In the rows, 128 means zero.
Known rows, with every step that occurs
Y/H/E: [108 139 103 105 135 107 188 142 128 100 150 134 139 140 111  97 118 140
  90  96 146]
J/H/E/X/C: [154 136  98  84 152 130 171 118 156 158 152 170 164 123 125 101 111 166
  55 121 142]
F/Y/H/C/X/E: [154 163  67 126 115 109 124 135 109 147 103  91  91 143 161 106 142 103
 100  94  96]
H/C/X/E/F/J: [129 173 114 177 113 142 103 109 158 178  34  86  94 175 154 117 115  80
 134 118  97]
E/F/C/H: [112 104 119 129  75 143 122  82 143 142 125 129  88 113 138 104  49 142
  74  94 132]
X/E: [161 144 113 146 137 124 145 104 152 108  94 108 113 149 127 112 155  94
 136 125 123]
Y/H/C/X/E: [138 172  80 134 118 101 143 124 113 149  91 101 119 158 105  99 153 115
 115 121  86]
Y/F/J: [110 136 147 126 149 125 103 104 129 146 121 115 107  84 153 141 107  96
 117  73 128]
X/C/H: [162 116 149 120 110 128 124  84 121 150 158 151 135 139 143 119  94 166
 100 134 139]
J/H/E/F: [120 123  90 146 116 131 182 129 151 134 127 160 125 163 102 110  78 135
  86  91 163]
J/H/E: [138 126 100 124 129 138 178 136 123 141 130 154 140 152 107 115 115 149
  78  99 151]
H/C/X/E/F: [130 162  88 165 118 124 111 115 170 160  35 108  90 182 105 105 143 101
 131 127  96]
C/X: [102 140 110 129 132 136 111 150 132 159 112 140 131 140 134 141 161 150
 120 137 108]
X/E/F/Y: [151 134  94 171 118 129 126 101 172 103 102 104  70 151 180 112 106  65
 126  91 139]
F/Y/H/C: [146 135  91 103  95 103 127 137  78 136 152  99 104 111 155 115  74 118
 102  95 116]
H/E: [123 133 116 112 146 131 157 131 153 112  96 131 130 148 117 109 145 138
  99 112 143]
X/C/H/E/F: [134 122 136 128 114 124 156  83 179 135 122 161 123 169 127  93  69 163
  78 113 159]
F/C: [142 125 123 112 114 157 107 109 130 138 102 118 105 104 137 123 119 137
 100 103 123]
F/C/H: [134 110 130 106  99 148 120  87 115 140 127 125 104  99 142 111  96 153
  67 100 126]
H/C/X: [120 152 105 122 120 133  95 147 118 178  75 120 118 147 105 128 155 150
 122 139  90]
X/C/H/E/F/Y: [148 114 119 125 104 135 131  91 171 137 131 152  95 157 184  99  53 148
  62  89 161]

Rows
[140 139 138  93 146 121 119 106 162 149 150 147 152  97 147 116 127 147
 108 146 115]	E/X/C
[ 74 119 113  78 159 103 176 110 157 115 146 137 141  98 139  79 119 153
  40 126 124]	C/H/E/X
[110 160 116 181 123 145 113 111 176 155  77 106 104 163 177 127 125  81
 135 113 115]	C/X/E/F/J
[ 94 141 136 148 128 143 146 117 173 127  92 121 115 149 159 114  83 106
 105  94 150]	H/E/F/J
[115 150  64 157 107 111 138 127 155 127 140 120  91 158 182 113 105  91
 105  80 121]	C/X/E/F/Y/H
[ 89 136 109  80 174 114 162 137 175 113 122 133 146 104 131  92 152 138
  71 125 125]	H/E/X
[ 87 139  90 121 121 167 116 127 195 144  49 144  97 149 126 110 130 156
  70  92 126]	H/E/F/C/X
[145 121 110 151  92 142 139  58 163 118  88 110  75 136 141  87  82 101
  86  89 133]	X/E/F/C/H
[134 152 134 186 122 137 136  92 169 126  91  95  98 150 169 119  93  62
 137 105 133]	X/E/F/J
[152 169  97 140 135 126 111 120 142 160  42 102 105 179 109 111 184 111
 127 132  86]	H/C/X/E
[ 88 121 143 147 112 132 157 100 155 131 118 126 111 147 166  98  52 122
  70  93 156]	C/H/E/F/J
[109 146 101 168  86 150 107 137 104 222 100 128 123 152 142 139  56 130
 104 105 117]	E/F/J/H/C/X
[118 145 105  66 155  99 178 120 163 123 173 155 163 107 137  86 114 159
  66 117 130]	Y/H/E/X/C
[131 140  88  61 151 104 157 129 156 116 181 142 137  98 188  95 100 146
  43  94 133]	F/Y/H/E/X/C
[150 143 125  99 147 149 159 107 142 175 154 153 164 113 179 113  88 145
  55 108 140]	F/J/H/E/X/C
[107 138  69 132 107 169 140 131 162 169  78 163 108 155 115 115  97 167
  48  69 135]	J/H/E/F/C/X
[104 127  87  92 153 123 189 137 144 139 148 154 158 106 125  99 121 145
  52 109 133]	J/H/E/X
[ 73 109 104  43 170 115 140  75 171 124 111 134  97  43 119  80 119 148
   4  53 118]	Y/F/C/H/E/X
[125 117 103 147  99 129 109 128 150 125 135 126  88 125 179 130  72 104
 122  96 140]	E/F/Y
[159 149  74 149  95  97 143 107 128 121 113  85  72 148 150  91  68  72
 112  81 119]	X/E/F/Y/H/C
